Every row comes from one small tree of marks. Brackets hold a mark, then the marks that hang from it, in the order of their numbers. Every link used is in the known rows. Which tree was each row made from?
Known rows:
(z196 z244): [-35.7  -5.4   3.1   1.0  13.9  -0.4 -21.0   9.8  29.0 -31.2   9.5  18.0
  18.7   5.9   9.4  -4.3 -20.8   4.5   5.8  26.1  10.8  27.1  -7.8  -3.5]
(z371 (z196 z244)): [-28.0  -6.8  11.6   2.9  13.8 -11.4 -34.6  14.8  43.0 -32.2  26.6  22.1
  32.2  24.7  11.2   1.5  -7.0   3.5  15.1  26.7  33.6  33.8  -1.0 -19.8]
(z477 (z554 z70)): [-22.4   1.9  -8.8   4.4  20.5  10.6   2.5 -17.7  15.1  19.3 -39.9  -3.7
  -6.5  -2.5   7.5 -12.1 -20.2 -20.0   8.8  -1.0 -13.5  21.4   6.9   8.9]
(z70 z68 (z554 z477) (z822 z196)): [ 15.0 -14.5  -2.1  -2.0  -2.0   9.8  20.2 -12.3 -30.7  -5.5 -49.6  -2.4
 -20.2 -14.8  12.9   2.1   0.6  -7.4   2.6  11.8 -17.5  -1.1   4.1  17.8]
(z70 z68 z554 (z822 z828)): [ 19.0  -3.8  -7.9   3.5 -18.0  -5.0  14.8  10.5 -37.7  -0.8  19.8 -11.7
  -4.5  -8.9  -6.5   2.9  17.4   1.4  -4.6 -11.2  -4.3 -19.4  10.0   9.5]
(z68 (z70 z554) z822): [ 18.4  -1.5 -15.1 -21.0 -17.7   5.2  23.1  -1.2 -31.2 -14.2  -7.3  23.5
 -13.9 -22.1  -1.3   0.4   0.7   0.1   6.7  -1.1  -2.5  -6.2   6.7  16.9]
(z477 (z554 (z70 z822))): [-10.2   3.9 -15.6   8.4  13.4   6.4   3.3  -9.7   6.1  26.8 -27.4 -11.9
  -9.3  -2.6  -1.1  -8.4  -6.9 -23.4  -2.2 -16.4 -15.2  11.5  11.2   7.0]
(z678 (z196 z244)): [-32.7   0.5  -7.0  10.8  29.2   5.3 -21.2  19.8  42.3 -34.2  37.3  25.8
  16.0  21.3  15.9  -5.1  -7.3  13.6   9.6  10.4  17.5  36.0   9.4  -7.4]
(z477 (z554 (z70 (z822 z828)))): [ -3.1   5.6 -10.0   6.0   6.7   0.9   1.8  -4.8  -1.9  32.2  -5.5 -19.1
  -9.3   0.2  -9.3  -5.1   5.7 -15.2  -9.6 -24.2 -10.5  -5.8  12.9   2.5]
(z70 z822): [ -9.5  -2.1   2.9  -0.9  -1.5   3.1  -1.8   1.6   6.4  -6.9   0.4   0.8
  22.4 -11.0   8.4  -2.0 -17.9   0.0  11.0   8.7   0.9   6.1  -4.8   2.8]
(z68 (z70 z554 (z822 (z196 z244)))): [  7.2  -7.7  -9.4  -4.5  -3.3  -5.2   0.7   8.3  -9.2 -23.8  -8.0  16.8
 -10.7   0.3  -1.6   7.4   4.9   4.3  -9.9   2.8   0.1  -0.2  -2.5   0.7]
(z244 z196): [-15.1  -8.0  17.4  -3.9  12.6  -1.1 -26.9   1.7  27.5 -17.3   0.5  18.2
  37.8  -0.2  10.2  -1.1 -14.8  -2.4  26.7  25.6  20.8  26.6  -5.7  -5.5]
(z678 z196): [-19.0   2.4  -0.3   4.8  21.5  14.4  -1.8   3.7  28.2 -18.5  16.6  16.3
  22.7   4.4  23.4  -6.8 -18.2  12.9  25.9   7.9   8.9  24.2   7.6   0.7]
(z176 (z371 z196)): [-13.6  -4.5  28.1   6.6  14.3 -12.5 -44.2   9.1  28.3  -4.9  29.2  19.8
  41.6  20.8  10.5   3.5 -17.1   3.4  31.1  23.3  37.2  28.2   0.9 -14.0]
(z477 (z554 (z70 z68 (z822 z828)))): [  5.0   8.7 -13.3  15.2  -7.0  -1.9   6.2  -1.1 -13.9  33.1   7.5 -28.2
 -15.5   2.2 -19.0  -2.9  19.3 -14.1 -14.8 -30.9 -10.4 -13.4  14.2   2.3]
(z68 z70): [-10.2   0.2   2.8 -12.2  -7.3   8.3   4.4  -3.8   2.6 -18.3  -8.7  14.7
  14.6 -13.9   5.9  -2.4 -21.5   7.6  20.5  13.6   6.1   4.1  -4.2   6.0]
(z68 (z822 z196 z828)): [  4.8   3.2  25.6 -15.1 -16.7   0.0   2.8 -11.6   3.4  -3.2  11.9   3.5
  20.8 -11.1   5.9   5.4 -12.4  19.1   5.3  14.4   7.5 -16.8 -26.8  -6.8]
(z68 z70 (z822 z196 z828)): [ 16.2   7.2  18.9 -22.3 -28.9  -0.2   9.1  -8.5  -9.5  -6.6  14.3   9.9
   9.8 -14.6  -5.3   8.7  -2.0  23.6   2.8   4.0  10.8 -28.4 -20.7  -5.9]
(z477 (z554 (z70 z68 z822))): [ -2.6   7.1 -19.1  17.9   0.4   3.7   7.1  -6.6  -6.5  27.8 -14.5 -21.0
 -15.2  -1.4 -10.6  -6.3   6.1 -22.8  -7.3 -23.8 -14.9   3.7  12.9   6.6]
(z945 (z678 z196)): [-10.0  -6.1 -15.3   9.2  27.8  23.6   6.7  12.3  35.6  -2.7  28.6  45.8
  22.8  25.3  29.4 -11.0 -24.9  19.3  33.9  -0.9   2.3  24.9  10.6   9.4]
(z554 (z70 z68 (z822 z196)) z477): [  8.5   1.5   2.5  -2.8   3.2   5.1  11.4 -11.4  -5.6  11.5 -40.2 -20.6
 -11.2  -8.4   1.8  -2.7  -1.7 -10.1  -0.1   0.2 -14.9  -4.7  -0.5   2.3]
(z477 (z554 (z70 (z822 z196)))): [ -5.8   2.6  -1.3   7.9  12.2   6.9   5.3 -21.4  12.6  30.1 -43.9 -15.2
  -4.8  -2.4   5.9  -3.8 -12.9 -16.8  -2.5  -8.1 -17.0   5.4  -5.5   0.3]
(z70 z68 z822): [ -2.1   1.9   0.3   8.1 -14.8   1.2   2.0   4.6  -6.5  -5.5  13.6  -8.0
  16.0  -9.1  -0.5  -0.1  -4.6   0.7   5.7   1.7   0.7  -1.8  -3.7   2.2]
(z176 z196): [-19.1  -8.8  17.5   3.4  14.1  -4.7 -22.6   2.7  23.6 -11.6   8.8   6.3
  36.9  -0.4  14.4   3.7 -18.5  -2.5  25.6  20.7  18.2  24.6  -4.3  -6.8]

Write each row's tree:
[ 11.4  -5.9 -13.9   6.1 -10.7   1.5  16.1   5.5 -30.1  -6.3  -2.2  -5.3
  -3.6 -12.2   1.6  -0.6   4.8  -7.0   3.0  -3.5  -9.7  -2.5   8.7  13.3]
(z70 z68 z554 z822)
[ 12.2  12.0  -2.9   2.3 -13.3  -9.5   5.8  10.8 -12.8  16.3  29.4 -30.0
   5.2  -3.1 -17.4  -1.9  14.6  -0.9  -7.3 -22.9  -2.3 -23.3   5.4  -6.5]
(z554 (z70 z68 (z822 z828)))
[-26.9  -5.8  21.4  12.9  22.2 -21.6 -64.2  24.9  42.2 -20.9  49.6  29.7
  34.9  37.5   2.7   5.7  -6.8   4.5  15.1  25.3  45.6  39.8   3.1 -21.8]
(z176 (z371 (z196 z244)))
[  0.4  -1.6   6.3 -11.8  15.9   6.8   7.6 -14.6   6.9  11.2 -53.9 -12.2
  -4.8 -10.9  10.9  -4.9 -15.6 -11.0   4.7   7.3 -16.3   3.0  -1.8   2.3]
(z554 (z70 (z822 z196)) z477)
[ 22.4 -11.2 -15.4 -20.5  -7.7   5.0  20.4   3.5 -45.0  -8.1 -23.2   7.8
 -29.1 -17.9  -4.9   2.0  16.4  -2.1  -1.7  -7.8  -8.0 -16.5  26.9  22.2]
(z68 (z70 (z554 z477) (z822 z828)))
[  2.3   1.7   1.1   0.6   3.3 -10.2  -9.6   9.3   0.5   0.1   2.3 -19.1
 -18.0  11.3 -14.5   2.7  20.9   0.0 -23.5  -4.7  -2.4 -10.3   2.4 -10.1]
(z554 (z70 z68 (z822 (z196 z244) z828)) z477)
[ 11.2 -10.0  -1.5  -9.6  -7.4  -3.4   3.9   2.9 -25.9 -20.4  -1.8  12.9
 -32.7   0.2  -4.4   7.0  22.0   6.3 -19.0  12.4  -0.6  -6.6   1.8   7.3]
(z70 (z68 (z822 (z196 z244) z828)) (z554 z477))
[ 12.5   8.2   3.3 -21.6 -28.9  -0.7   8.0   3.4 -16.3  -9.7  30.2  12.6
   5.4 -15.4 -12.6   4.5   3.8  16.1   2.8  -4.3  12.8 -22.7  -3.9   1.2]
(z68 z70 (z822 z828))
[ 16.3  11.4  11.9   1.8 -13.5  -9.2   7.1  -0.7  -5.5  19.6  13.1 -33.4
   9.1  -1.7 -10.0   2.4   8.7   6.1  -7.6 -15.0  -3.9 -28.4 -11.8 -13.7]
(z554 (z70 z68 (z822 z196 z828)))
[ -3.9   6.0  -5.2  20.8   0.2  -9.9 -11.9   2.5   7.0  19.6  11.8 -21.6
 -18.6  19.7 -19.5   3.2  22.6  -6.4 -30.7 -21.3  -3.3  -7.3  -0.8 -11.9]
(z477 (z554 (z70 z68 (z822 (z196 z244) z828))))
[-23.5  -4.6  23.7  -2.2   5.4  -5.7 -22.0   2.8  28.1 -23.1  15.6   7.8
  22.6  10.3   8.0   3.6 -14.9  20.4  -0.9  25.8  14.0   4.5 -23.5 -14.2]
(z822 (z196 z244) z828)
[ -8.6   8.2  -8.4  12.8   1.2  -1.5  -7.1  -7.6  12.9  10.0  -3.6  -1.1
 -23.5  11.8 -12.1  -0.1   8.7 -10.9 -22.3  -6.5  -4.8   8.9  -7.7  -7.0]
(z477 (z554 (z70 (z68 (z822 (z196 z244))))))
[ 12.1  12.0   3.3   3.4 -14.5   0.5  11.3 -18.9  -8.1  32.1  -2.8 -17.6
 -17.6  -1.0 -12.7   1.9  12.3  -3.6 -13.1 -17.3  -8.0 -19.6  -8.7  -2.7]
(z477 (z554 (z70 (z68 (z822 z196 z828)))))
[-23.2  -7.4 -22.5  15.1  36.2  14.8 -12.5  27.8  49.0 -18.4  49.0  54.8
  15.4  40.9  21.7  -8.8 -14.3  20.3  18.1   0.9  10.2  36.7  12.7   1.2]
(z945 (z678 (z196 z244)))
[ 15.7  -5.1 -17.2 -10.2 -10.4   3.2  19.2   4.1 -30.0 -11.1 -13.3  10.8
  -7.8 -17.4  -0.6   0.8   1.7  -3.6   5.6  -7.0  -6.4  -6.0  12.5  15.6]
(z68 (z70 z554 z822))
[  9.0 -14.2  -4.0   1.9  -1.3  -5.1  -0.4   8.7 -23.9 -16.8  -7.3  -0.6
 -26.8   5.2  -3.6   7.1  23.7   2.4 -20.2   6.6  -4.2  -7.0   7.8   6.2]
(z70 z68 (z554 z477) (z822 (z196 z244) z828))
[ 23.2  -1.9   0.3 -21.4 -17.9   5.4  24.4 -12.7 -25.0 -11.9 -23.1  20.7
 -10.0 -20.9   5.6   5.0  -5.7   7.1   7.2   6.7  -4.6 -11.7 -10.7  10.1]
(z68 (z70 z554) (z822 z196))
[ 19.5  15.7  14.0  -9.2 -20.6  -7.0  11.3  -6.1  -6.8  15.0  18.6 -19.8
   3.4  -6.8 -11.0   2.3   7.5   9.6  -6.3  -8.7  -0.2 -29.5 -17.9 -11.6]
(z554 (z70 (z68 (z822 z196 z828))))
[  9.8  -6.8   0.8   8.7 -11.1 -12.9  -3.4  14.6 -17.5 -14.2  24.7  -6.0
  -6.8   8.7  -6.8   9.1  21.0   9.6 -20.5  -1.4   2.1 -14.0  -5.4  -4.3]
(z70 z68 z554 (z822 (z196 z244) z828))
[ 15.5   3.7   8.2  -6.0  -4.1  -1.3   9.9  -5.8 -12.4  16.9 -18.2 -28.0
 -11.4  -5.6  -7.1   0.7  10.5  -1.5  -7.8  -7.6 -10.5 -22.0   1.0  -2.0]
(z554 (z70 z68 (z822 z196 z828)) z477)
[  9.4   8.5   2.1  14.8  -8.0  -1.6   7.7 -12.7  -7.4  36.4  -8.5 -31.1
 -11.5   3.6 -11.6   1.5  12.8  -7.8 -14.6 -23.5 -11.4 -19.2  -3.0  -4.4]
(z477 (z554 (z70 z68 (z822 z196 z828))))
[-12.9  -3.7  -1.8  -5.7  24.5  -2.1 -12.3   0.8  20.9  -5.5 -33.2  -2.3
 -11.2   5.6   3.3  -3.2  -5.4  -9.8 -11.3   9.3  -7.6  14.3   0.0  -5.5]
(z554 (z70 (z822 (z196 z244))) z477)
[ 24.8  -8.3   4.9 -15.7 -15.9   5.1  23.2 -12.6 -40.1  -4.7 -22.4   3.7
 -26.1 -15.9   3.2   5.3  12.2   5.0  -3.8   9.9  -9.2 -18.9   0.5  14.8]
(z70 (z68 (z822 z196 z828)) (z554 z477))
[ -1.2   9.9  -3.2   9.9  -5.7  -8.1  -8.0  -3.1   5.0  15.1  17.9  -8.2
 -23.9  14.9 -20.4   3.4  21.6  -2.3 -29.3 -15.3   0.3  -7.5  -6.3 -11.1]
(z477 (z554 (z70 (z68 (z822 (z196 z244) z828)))))
[  2.3   6.1   9.7  -4.5   6.2  -0.6   4.6  -8.7  14.5  13.4 -22.6 -17.0
  16.0  -7.5   6.9  -3.0 -16.8  -3.7   4.5  -0.3  -9.2  -4.2 -14.8  -8.6]
(z554 (z70 (z822 z196)))
[ 10.9  -7.2  -5.0  -5.6  -5.3  -2.8  10.5   6.9 -24.8  -1.8   6.9  -3.3
   2.9 -10.7   2.8   0.5   4.7   0.7   0.7  -4.7  -5.1 -12.0   8.7   9.6]
(z70 z554 (z822 z828))
[  0.4  11.4 -17.1   6.9  -6.2   5.7  11.3 -12.1  -7.5  23.3  -9.5  -7.8
 -21.5  -6.1 -11.1  -6.5   5.0 -18.6  -6.4 -17.3 -11.7   2.9   7.5   7.3]
(z477 (z554 (z70 (z68 z822))))
